Each row was made from one path, in order. Every step used is in the known rows, and no mark comes twice. Write each row's path.
Known rows
zeze, bomoken, vose, nemed, dudo: [ 23.9 -17.1  -3.7  13.0  12.7  10.2  -3.0   7.0   1.4  -8.0 -17.0  31.7
  14.7  -0.5 -30.7  34.8  18.3   5.5]
vose, nemed: [ 14.5 -14.5  -8.5  -7.7  -1.2  -5.8  16.7 -25.1   4.6  25.4 -12.9  -2.1
   6.2 -21.2 -19.4  28.5  -4.7 -18.3]
degeb, nemed: [ 12.4  -3.2  13.8   5.0  20.2  -4.4  -7.9  16.8  12.0  27.8   3.0  -9.7
  -0.2 -42.5  -7.7  13.6  16.0 -15.3]
mebolur, bomoken, vose: [ -6.8 -22.2   8.5  13.4  11.2  -1.0 -14.7  37.8   1.8 -20.0 -26.9  41.0
  28.6  11.7 -12.7  25.6  -5.1  14.2]
bomoken, degeb: [  8.3 -17.7   5.6  12.6  10.3  -1.3  22.8  33.5  -2.8   4.9 -22.9   8.5
   5.3 -12.5 -46.2  19.5 -22.0   7.2]
degeb, nemed, vose: [  3.2  -7.8  15.4   9.7  43.8  16.0 -12.5  -2.8  10.5 -16.5  -4.8  30.4
   6.0  -5.4  -3.2  18.8  21.7  -8.1]
mebolur, bomoken, dudo, nemed: [  7.7 -24.0  14.5  22.0 -16.7   3.7  44.2 -27.9  -6.9   3.5  17.7 -39.4
  12.5 -11.0  16.0  -6.5  -3.1   4.9]
mebolur, bomoken, vose, nemed: [  5.2 -30.2 -12.1   0.1 -16.5  -3.5  -6.5 -14.7   4.3   5.8 -16.4  33.5
  28.8  -3.7 -15.4  28.6  -9.0   5.1]
nemed, dudo, bomoken, vose: [ 13.5  -6.0   8.0  26.6  23.4  19.7 -25.3  45.5  -0.2 -27.3 -23.7  48.1
  12.6  20.1   5.7   6.1   4.4  17.4]
mebolur, bomoken, degeb, nemed: [  7.8 -27.6  11.5  15.3  -2.2  -2.3 -24.5  24.1   6.9  25.7   4.5 -10.0
  16.3 -37.9 -26.6   7.3  -2.9   3.9]
vose, nemed, zeze, bomoken, mebolur: [ 17.4 -15.4  10.3   6.0   2.3 -14.7  -4.8   0.4 -28.7   0.3 -31.1  -6.9
   8.9  -3.9 -30.8 -23.5  25.6   5.9]
bomoken, degeb, nemed: [ 14.3 -15.2   8.9  12.3   4.0  -1.5  -2.3  24.0   8.7  28.1   2.9   0.2
   3.2 -44.8 -31.0   9.5  -1.7   2.9]
dudo, bomoken: [ 12.7  -2.7  10.9   9.4  21.4  -1.0 -30.4  22.6  -0.2  -4.2 -17.6  -9.3
  -0.7   5.3  15.5  -1.9   2.6 -11.2]
degeb, nemed, zeze, bomoken, dudo: [ 20.2 -13.6  17.1  11.1   5.3 -11.7 -15.7 -13.9  -5.2  -3.2  23.7 -27.6
   8.1 -21.7 -30.6  28.4  28.3   8.9]
vose, nemed, zeze: [ 15.8  -9.5  -1.2   6.1  29.1   8.9  17.6 -21.2   2.2  20.9 -27.0   5.4
   4.8 -20.4 -15.1  22.5  -1.1 -17.1]
bomoken, vose: [  1.5  -6.2   4.9   9.9  18.9  -0.3  13.9  37.6   3.7 -17.6 -28.4  52.7
  12.0   5.0 -18.4  28.0  -4.1  12.4]
dudo, nemed: [ 10.4  -4.6  10.8  13.7  13.2   0.8  62.7  -4.1   2.2   6.6 -15.4 -11.7
  -6.2 -14.7  19.4  -7.6   2.4 -11.8]
zeze, bomoken, dudo, nemed: [ 17.9 -14.9  12.3  13.5 -15.7 -12.8  47.4 -28.2  -5.4  -7.3  17.0 -32.7
   0.6  -9.7   3.0   2.5  17.3   7.2]

Write each row's path
[ 23.4 -12.5  15.0  30.0  28.3  24.8  -2.3  38.6   3.3  19.6  -0.9  -0.2
   3.8 -33.6 -32.1  11.9   7.9   1.5] : bomoken, degeb, nemed, dudo
[ -0.3 -25.0  15.7  23.8  14.8  21.8  29.4 -38.0  -4.4 -35.9   6.7   5.6
  16.8  19.7  15.6   3.2   6.1   7.5] : mebolur, bomoken, dudo, nemed, vose
[ 23.1 -13.1  10.5  23.2  -2.1  17.1 -20.0  13.1 -31.3   8.1 -19.4 -13.0
   8.6   4.1   2.1 -50.3   8.9   5.9] : vose, nemed, dudo, bomoken, mebolur
[ 19.1 -26.4  -2.0   6.9   3.4 -14.5  -0.1   3.8  -2.5  -1.8 -25.3  11.2
   8.4 -10.9 -55.2  26.8   1.1  10.0] : vose, nemed, zeze, bomoken, degeb
[ 22.0  -7.3  21.9  29.4   8.8  18.2 -33.1  34.5 -27.4   9.1 -11.2 -17.0
   4.8  -6.7   7.4 -58.0  19.3   8.1] : degeb, nemed, dudo, bomoken, mebolur
[ 17.8  -6.1  16.6   4.7  35.4 -19.1 -29.2  14.4   6.3  -2.7 -14.9  -4.9
   0.7 -20.8 -22.1  24.3  42.6  -9.4] : degeb, nemed, zeze, bomoken
[ 10.1 -17.0  17.2  30.2  17.0  16.7  39.7 -23.0  -7.8   2.8  -2.2 -23.9
  10.0 -12.7  13.2  -5.8  -0.7   1.8] : mebolur, bomoken, dudo, nemed, zeze
[ 21.0 -14.0  -3.7  17.8  16.8  23.7  11.6   7.7   1.6   3.6 -17.0  34.0
  14.5  -5.4 -23.4  29.2   2.9   2.4] : bomoken, vose, nemed, dudo
[ 12.0  -6.7  18.1  16.2   1.8   0.6 -19.6  28.8 -30.4  -0.5 -25.3 -14.3
   4.6   6.4   5.3 -51.7   5.0   6.3] : dudo, bomoken, mebolur
[ 10.1  -9.6   7.0  15.3  18.5  -9.5  15.1  18.5   2.6 -34.3 -31.7  51.5
   9.5   9.9  -7.7  16.5  22.9  18.7] : dudo, nemed, zeze, bomoken, vose
[  4.9 -14.3  13.8  21.5  19.3  22.2  47.5 -38.1  -3.1 -34.3   5.4  13.7
   6.4  14.0  12.1   4.4   6.9   6.4] : bomoken, dudo, nemed, vose
[ 15.4  -9.8  13.0  22.1  33.2  12.3   2.2  18.7   5.2  22.8 -14.5   7.5
   2.3 -39.5 -24.3   7.0   1.1  -0.4] : bomoken, degeb, nemed, zeze
[  2.8 -26.5  17.1  14.5  -6.2  -0.2  -9.3  -5.0 -10.8  -0.1  19.0 -38.4
  24.0  -5.6 -21.9  26.9  -7.3   6.1] : mebolur, bomoken, dudo
[ 15.5 -16.9 -14.5   1.1 -16.8  -1.0 -12.5 -15.6   5.4   2.2 -14.7  39.7
  14.9   0.5   1.0  13.6  -5.8   6.6] : dudo, bomoken, vose, nemed
[ 24.1 -11.8   0.9  14.5  24.3  21.4  12.4  -1.2   0.2  17.6 -13.5  -1.8
   6.5 -14.7 -22.9  27.0   5.5 -15.5] : vose, nemed, dudo
[ 13.3 -17.5   5.2  17.6   2.9   1.2 -13.5  32.4  -3.7  -2.6 -19.3   3.6
   4.3  -0.3 -19.5  -1.8 -19.6  10.1] : dudo, bomoken, degeb
[ 12.9 -11.4  -5.4   9.9  21.6  11.8  16.7 -13.1   3.4   6.3 -30.9  42.0
  12.4 -11.3 -15.7  24.3  -4.1   0.7] : bomoken, vose, nemed, zeze
